In the rows, 128 means zero.
Known rows, with every way that one mark hangs from another:
K_641{K_835{K_108{K_17 K_725{K_527}}}}: [126 145 143 145 100  84 128  87 172 122 122 150  68 121 145 124 146 124
 143 148 150  66 172 144 103 101 117 152 145 138 117  86 110  94 162 194]
K_641{K_541 K_835{K_108{K_725 K_939}}}: [ 97 173 172 104 100 105  77 109 144  81 140 102  71 140 170 122 146 118
 143 162 143  35 160 145  92  82 114 139 141 135 105  59  82 123 130 156]
K_37{K_835{K_108{K_17 K_939} K_641{K_541}}}: [132 156 120 116  88 109 151 127 178 101 116 122 107 136 145  70 111 120
 150 144 142  71 156 162 139  99 128  92 169 109 158 139 126 122 102 167]
K_963{K_502{K_835{K_108{K_939} K_641}}}: [ 90 157  71 157  90 116 167 127 166 134 114 178 126 119 136 151 162 128
  95 130  96 103 154 164 110 102 109 125 171 113 128 128 143  97 119 143]
K_963{K_502{K_835}}: [ 88 150  98 170 116 139 138 139 142 147 101 172 118 126 134 149 147 122
 107 119 103 115 154 135 116  95 131 124 159 109 122 145 127 100 118 122]
K_963{K_502{K_835{K_108 K_641{K_541}}}}: [ 73 156  81 165  93 130 161 132 145 135 106 157 122 139 142 158 139 120
  92 133  87  91 156 164 104 116 123 118 168 116 119 123 134  89 130 135]
K_17{K_939{K_108{K_725}}}: [176 132 146 109 123 133 143  96 103 131 137 113  78 129 151 167 172 104
 140 129 150 105 129 130 179 121 142 105 103 146  88  86 136 145 109 179]
K_111{K_708{K_641{K_541 K_835{K_108{K_939}}}}}: [169 152 157 134 104 121  63 147 168  87 151  99  74 152 160  78 111 123
 147 168 136  85 153  99  73  85 157 119 123 138 101 124 108 110 116 160]
K_835{K_502}: [143 119  94 125 126 105 116 132 141 119 113 122 140 118 103 136 141 129
 143 136 145 138 122 153 151 183 119 139 116 151 126 150 119 145 127 130]
K_37{K_835{K_108 K_502 K_641}}: [149 137  71 142  69 112 161 124 160 107  84 140 136 124 105 102 122 133
 143 141 150 101 167 190 151 168 136 117 158 148 145 157 126 127 133 165]
K_17{K_939{K_108{K_725} K_996}}: [182 140 134  88 132 138 135 105  78 101 137 129  76 157 144 155 170  92
 146 139 159  87 115 126 195 110 104 120 111 149  87  68 151 143  89 199]
K_835{K_108}: [114 133 112 125 110 123 160 114 133 129 139 130 112 145 154 144 130 115
 121 127  86  89 159 176 107 130 119 127 149 160 127 111 115 109 164 149]
K_641{K_541 K_835{K_108{K_17 K_939{K_996}}}}: [ 92 169 171 114 117 105  92 118 152  87 144  99  70 159 166  93 118 109
 154 175 130  22 147 126  94  85  98 131 155 130 101  67  86 103 113 174]
K_708{K_641{K_541 K_835}}: [145 173 156 126 113 124  85 151 129 120 161 110  80 146 161  99 100 142
 157 177 146  79 139 110  83 125 161 142 169 119  86  76 100 107 126 121]
K_238{K_641}: [168 135 118 137 129  91 135 152 131 151 129 157 111 133 109 106 123 121
 126 129 111 135 106 135 140 116 162 111 133 115 145 109 139 105 172 158]
K_502{K_835{K_108 K_641{K_541}} K_963}: [ 85 164 115 160  67 123 148 106 153 131 139  97 109 160 145 144 146 102
 120 153 130 127 157 161  68 173 112 111 203 119 138 125 118 107 111 179]
K_939{K_108{K_17} K_996{K_725{K_527}}}: [212 189 118 110 156 129 125  99 131  47 133 145  88 175 135 112 135  60
 117 127 156  29 106 109 194 103  61 150 114  90 118  83 169 143  50 206]
K_708{K_641{K_541 K_835{K_108{K_939} K_502}}}: [153 175 131 111 102 102  92 146 151 109 168 111  79 142 162 105 121 135
 163 183 140  62 150 145  86 138 142 145 170 141  88  76  91 115 131 136]
K_179{K_858{K_931}}: [107 119 130 137 150  99  91 111 108 141 114  95 168 100 148  91 154 122
 120 101 132 139 122 125 115 148 159 136  95 126 147  78  90 125  98  98]
K_835{K_108 K_502}: [129 123  78 124 107 100 150 116 145 124 121 123 126 134 128 156 143 116
 135 139 105 100 154 201 130 187 111 137 135 183 124 132 107 124 165 151]
K_179{K_858{K_725{K_527} K_931}}: [124 129 137 160 163  93  72 106  96 126 107 106 150  97 135  96 124  97
  98 109 139 121 134 105  99 143 182 145  89 121 154  71  88 119 106 108]
K_238{K_541 K_641}: [156 145 108 145 140 135 122 160  91 110 132 161 127 136 120  99 112 130
 129 118 126 119 110 137 135 126 171  60 170 120 143  96 100  73 171 180]
K_502{K_835{K_108{K_939} K_641} K_963}: [113 165  97 147  63 104 156  98 183 132 148 128 115 135 136 134 177 111
 123 148 141 142 156 160  76 150  96 117 204 114 148 133 127 120  97 192]
K_527{K_725}: [135 139 125 101 101 131 150 144 135 128 135 108 140 112 157 136 134 137
 123 143 151 105 125 132 102 110 119 131 173 135  76 114 114 134 110 150]
K_536{K_835{K_108{K_939} K_641}}: [148 132 109  94 100 124 167  98 172  99 107  94 139 153 125 104 134 123
  93 173 118 124 127 188 128 102  95 141 160 100 134  86 152 105 133 169]
K_502{K_835{K_108{K_725{K_527}}} K_963}: [112 162 126 152  88 116 127  96 155 137 133 134  78 152 155 159 177  81
 130 128 153 123 181 159  83 134 115 125 187 121 156 128 107 113 131 191]
K_179{K_858}: [129 102 119 134 147 110 107 117 123 121 121 108 170 108 144  88 161 123
 118  99 112 130 111 133 141 137 139 122 104 148 148  98  86 112 104 116]
K_37{K_835}: [141 144 134 142 112 147 120 140 136 118  89 142 121 129 122  84 111 123
 157 124 159 109 164 123 148  99 161 107 144 118 147 164 116 133 112 139]
K_725{K_527}: [154 127 132 144 133 108 118 127 131 122 109 138 114 146 105 137 140  82
 103 134 163  81 136 122 128 135 145 121 114 108 147 112 134 120 143 175]
K_502{K_835{K_108{K_725 K_939}}}: [123 188 129 132  95 107 140 101 154 118 155 161  82  95 162 146 190 115
 140 149 150 119 154 143 130  82 107 134 159 125 127 101 131 141 112 152]
K_835{K_108{K_939} K_502{K_963} K_641{K_541}}: [124 132  61  86  72  75 139 116 186  90 142  80 140 159 127 138 159 118
 121 151 122  92 130 224 101 210  75 120 163 150 151 119 111 135 116 179]
K_536{K_835{K_108{K_17} K_502{K_963}}}: [136 106 118 110 132 125 142  97 183 125  90  69 119 181 132 108 115  97
 129 154 110 131 147 194 121 144 100 139 167 120 144 138 106  88 154 180]
K_238{K_541 K_641 K_708}: [169 183 118 137  99 140 127 177  96 110 161 154 136 153  96  78  94  94
 148 107 139 102 104 148 127 164 180  47 164 107 159  87  78  64 218 189]
K_996{K_725{K_527}}: [173 140 120 141 112 129 106 110 140  76 131 131 129 125 137 157 117  94
 128  88 156  75 129 123 148 148 139 126 101 112 115 110 153 163 118 140]
K_238{K_541 K_641{K_835{K_108 K_502}} K_708}: [165 190 107 158  72 118 124 161 119 106 146 161 122 145  86  77 106 105
 162 131 142  73 135 168 108 186 177  67 174 136 135  73  51  51 240 218]
K_502{K_835{K_108{K_17 K_725 K_939} K_641}}: [128 181 110 134  78  78 176  89 186 121 159 160  86  85 152 133 182 135
 134 160 157 135 133 152 136 102  91 132 170 109 133  98 160 132 101 174]

Rows:
[ 77 159  83 151  91 124 155 125 146 126 108 164 111 131 150 166 150 125
  95 124  98  96 158 174 112 103 116 126 165 112 126 114 138  95 131 133]  K_963{K_502{K_835{K_108{K_725} K_641{K_541}}}}
[ 81 163  83 151  93 121 154 132 157 127 117 161 120 129 144 150 154 121
  95 134  94  88 152 164 107  99 114 117 169 110 126 121 133  99 117 136]  K_963{K_502{K_835{K_108{K_939} K_641{K_541}}}}
[149 105 154  91 137  91 137  95 157 145 154 130  59 108 181 146 147 129
 184 106 160 143 117 135 175  94 116 112 121 129 126 114 149 128 126 167]  K_108{K_17{K_939} K_725}
[123 135 118 137  96  75 115  98 207 125 126 126  95 127 128 105 158 128
 166 153 144  86 169 157  88 142  99 146 164 152 122 129  81 107 131 194]  K_641{K_835{K_108{K_17 K_939} K_502{K_963}}}
[107 177 130 165  87 120 143 121 130 117 131 121 117 106 121 130 140 130
 121 170 162 141 117 111 128 144 128 119 156 102 112 104 151 135  91 139]  K_502{K_835{K_641{K_541}}}
[128 139 120 137  95  76 124  89 181 118 115 143  81 110 135 128 152 143
 162 150 151  92 166 162 120 138 106 163 141 162 108 108 100 109 156 178]  K_641{K_835{K_108{K_17 K_725} K_502}}
[121 188 120 138 100 116 146 114 138 112 153 158  96 115 145 129 174 104
 137 164 137 106 147 129 126  92  98 133 167 129 117 103 131 131  98 162]  K_502{K_835{K_108{K_939{K_996}}}}
[157 107 140 121 143 107 139 114 141 127 150 123  84 142 154 124 112  97
 173 120 148  96 108 108 170 126 114 100 127 129 103 114 154 120 107 190]  K_108{K_17{K_939{K_996{K_725{K_527}}}}}
[151 156 121 166 122 125 111 152 103 108 122 166 110 127 108  87 115 143
 136 137 144  99 125 122 118 119 177  75 178 123 120  79  85  60 176 198]  K_238{K_541 K_641{K_835}}
[163 145 145  52 148  66 107 101 214 108 173 156  72  87 175 104 183 132
 170 116 174 132 108 136 166  37  69 135 126  86 171 118 145 154  85 153]  K_108{K_17 K_725 K_939}
[160 198 129 135  81 166 108 161 106  93 179 136 129 142 124  81  91 124
 169 134 170  81 140 130  85 176 165  86 189 115 115  80  56  69 178 164]  K_238{K_541 K_708{K_641{K_835}}}
[ 85 146 144 140  95 113  80 115 144 102 111  71  93 169 141 127 122 110
 148 162 130  47 169 160  73 170 125 133 154 160 102 101  57 106 144 167]  K_641{K_541 K_835{K_108 K_502{K_963}}}
[ 78 152  90 167 109 136 153 131 146 147 107 173 113 133 144 160 147 115
 102 120  82  96 170 156 107  98 129 124 168 122 123 137 120  90 139 132]  K_963{K_502{K_835{K_108}}}
[ 71 153  85 165  99 120 166 129 160 140 111 158 114 138 150 148 134 120
 100 133  87  93 152 162 106 110 118 115 173 111 123 126 135  83 126 140]  K_963{K_502{K_835{K_108{K_17} K_641{K_541}}}}
[114 130 111 155  85  98 115 102 167 126 107 123 108 140 116 128 147 131
 147 152 136  91 178 163  82 173 118 152 161 170 108 124  80 103 155 183]  K_641{K_835{K_108 K_502{K_963}}}
[180 137 143 156 102 122  76 145 167 104 135 120  86 140 135  83 110 138
 148 159 148 122 152  87  82 101 164 131 120 138 100 142 124 107 122 157]  K_111{K_708{K_641{K_835}}}
[168 144 161 148 107 131  56 154 155  92 138  93  80 154 146  80  95 128
 146 165 144 102 148  83  78 101 169 118 117 135  96 132 112 110 115 150]  K_111{K_708{K_641{K_541 K_835}}}
[158 193 145 118  75 125 100 161 139 119 174 108 112 154 117  87  95 103
 174 154 159  83 131 136  95 184 156 130 144 116 114  87  85 113 175 134]  K_238{K_708{K_641{K_541 K_835{K_502}}}}
[120 152  98  77  99  78 168 115 172  82 168 113 112 156 159 103 127 119
 123 163 109  62 105 179 125 117  55 118 164 121 141  78 153 112 102 187]  K_835{K_108{K_17 K_939{K_996}} K_641{K_541}}
[145 168 131 125 103 111  97 145 139 116 159 109  80 148 160 114 108 136
 160 181 135  65 151 146  84 153 151 146 172 146  82  78  90 105 145 134]  K_708{K_641{K_541 K_835{K_108 K_502}}}
[ 81 149  77 171  95 115 178 124 168 148 111 174 118 126 140 148 143 129
 101 126  88 107 155 163 109 111 115 122 175 113 126 138 141  82 131 147]  K_963{K_502{K_835{K_108{K_17} K_641}}}
[111 145  98  89  75 100 160 100 137  90 144 108 112 141 163 163 134 134
 102 138 119  90 128 210 119 147  96 131 145 138 136  67 151 119 152 155]  K_835{K_108{K_725} K_641{K_541}}
[ 99 158 147 123  96 103  80 109 135  84 114  93  79 140 152 137 135 122
 150 163 148  47 159 166 106 143 119 149 131 160  96  76  75 121 150 152]  K_641{K_541 K_835{K_108{K_725} K_502}}
[ 84 150  71 170  87 125 172 127 153 141 106 175 126 127 133 158 149 130
  91 128  90 106 158 167 107 115 120 126 170 120 121 130 141  87 135 140]  K_963{K_502{K_835{K_108 K_641}}}
[162 193 121 118  94 172 117 172  97  96 188 132 136 150 132  91  88 114
 163 122 160  94 127 141 100 179 162  75 181 111 131  90  69  79 177 151]  K_238{K_541 K_708{K_641}}
[160 143 160 149 109 120  74 145 170 101 144  94  66 158 163  77  90 124
 153 164 131  90 153  98  74  99 159 116 127 138 101 132 111  94 125 162]  K_111{K_708{K_641{K_541 K_835{K_108{K_17}}}}}
[195 192 114  71 149 136 119 105  95  54 127 159  89 168 131 126 180  88
 104 144 160  72 112 136 189  78  48 174 117 111 133  71 157 143  67 185]  K_939{K_108{K_725} K_996}
[137 112 111 107 121 138 135 101 160 116  85  71 130 183 123 121 127  96
 118 154 112 130 153 200 115 149 106 144 164 131 139 130 103  95 158 170]  K_536{K_835{K_108 K_502{K_963}}}
[121 111  75 122 103 104 137 114 160 129 119 107 127 164 132 155 147 104
 138 123 101 111 165 211  99 204 104 131 158 178 143 154  89 115 161 170]  K_835{K_108 K_502{K_963}}
[ 96 154 154 125 107  91  88 102 158  95 122  89  67 139 160 125 126 121
 162 162 143  47 155 157 108 138 112 142 139 153 103  84  79 111 144 163]  K_641{K_541 K_835{K_108{K_17 K_725} K_502}}
[184 153 135  60 131  75  86 110 171  85 148 166  88 105 142 138 209  99
 129 120 202  97 125 144 160  56  95 139 103  88 172  88 145 166 104 168]  K_108{K_725{K_527} K_939}
[113 192 116 123  72  99 149 102 153  99 155 136  94  99 157 147 177 124
 125 166 156 115 135 156 126 107  98 126 162 114 124  80 148 143  98 156]  K_502{K_835{K_108{K_725 K_939} K_641{K_541}}}
[124 133 126 103 105 142 161 105 140  96  97  62 132 176 134 114 100 114
  89 176 106 109 126 189 118 126 109 133 159 104 124  78 141  91 148 157]  K_536{K_835{K_108 K_641{K_541}}}
[190 153 135  42 158  56  95 109 193  76 161 179  62 129 158 102 188  88
 156 127 206  83 101 129 182  31  44 146 122  74 181  90 164 145  78 205]  K_108{K_17 K_725{K_527} K_939{K_996}}
[188 141 128 140  96 106  77 142 185  97 141 123  86 137 136  80 127 136
 152 165 145 109 157 109  86 105 150 132 122 151 104 143 116 115 123 169]  K_111{K_708{K_641{K_835{K_108{K_939} K_502}}}}
[139 136  67  95  73  69 145 101 151  80 118 106 115 141 129 176 155 115
 105 151 152  73 127 231 140 205  95 139 124 154 139  81 144 132 157 179]  K_835{K_108{K_725{K_527}} K_502 K_641{K_541}}
[160 145 155 147 103 129  69 147 157  93 139  96  75 158 155  86  96 123
 143 167 129  88 158 102  71 103 166 116 123 147  96 125 108 101 131 157]  K_111{K_708{K_641{K_541 K_835{K_108}}}}
[181 176 143 105 153 111 140  86 158 113 132 135  70 125 150 121 168 105
 118 128 147  98 127 133 173  85  91 145 115  92 139 107 141 134  88 171]  K_939{K_108{K_17 K_725}}
[138 174 146 127 103 121 102 143 133 122 165 113  76 154 173 107 101 135
 153 177 127  59 155 135  73 128 155 142 176 136  86  68  95  97 146 133]  K_708{K_641{K_541 K_835{K_108}}}
[193 174 145 113 157 102 135  85 159 109 123 140  65 135 139 128 174  82
 106 131 163  75 130 130 174  88 101 141 105  84 147  96 144 130  97 194]  K_939{K_108{K_17 K_725{K_527}}}
[121 168 155 164 152 100  75 112  88 131 111 126  97 115 114 139  80  91
 100 142 168 118 159  91  70 137 190 161 107  87 138  91 131 140 129 116]  K_858{K_725{K_527} K_931}
[111 131 135 151 161 101  77 107  95 129 117 101 156  89 146  93 118 119
 112 104 125 145 129 108  99 141 176 150  96 130 145  80  84 124  99  85]  K_179{K_858{K_725 K_931}}
[128 117 102 101  99 129 144 102 160  97  85  48 139 190 116 119 113 105
 103 172 119 122 134 212 113 177  99 134 166 120 137 111 123  98 144 174]  K_536{K_835{K_108 K_502{K_963} K_641{K_541}}}
[142 164 128 122 101 115  91 145 145 121 155 100  78 162 162 111 108 130
 161 175 136  68 159 150  67 164 148 145 182 144  96  90  82 101 143 143]  K_708{K_641{K_541 K_835{K_108 K_502{K_963}}}}
[147 123  88  69 118  59 123  92 219 116 152 125  89 135 164 137 184 107
 164 113 137 112 151 218 126 142  63 136 154 150 176 149  99 133 132 187]  K_835{K_108{K_17 K_725 K_939} K_502{K_963}}
[183 134 147 117 126 126 138  94 102 129 129 117  73 137 142 169 174  88
 131 129 162  89 132 128 179 123 146 103  99 140  93  80 138 144 114 197]  K_17{K_939{K_108{K_725{K_527}}}}
[120 125  61  84  64  84 137 100 163  90 125  83 123 159 141 170 152 124
 120 132 136 107 134 244 112 219  79 135 156 160 152 113 125 127 149 174]  K_835{K_108{K_725} K_502{K_963} K_641{K_541}}
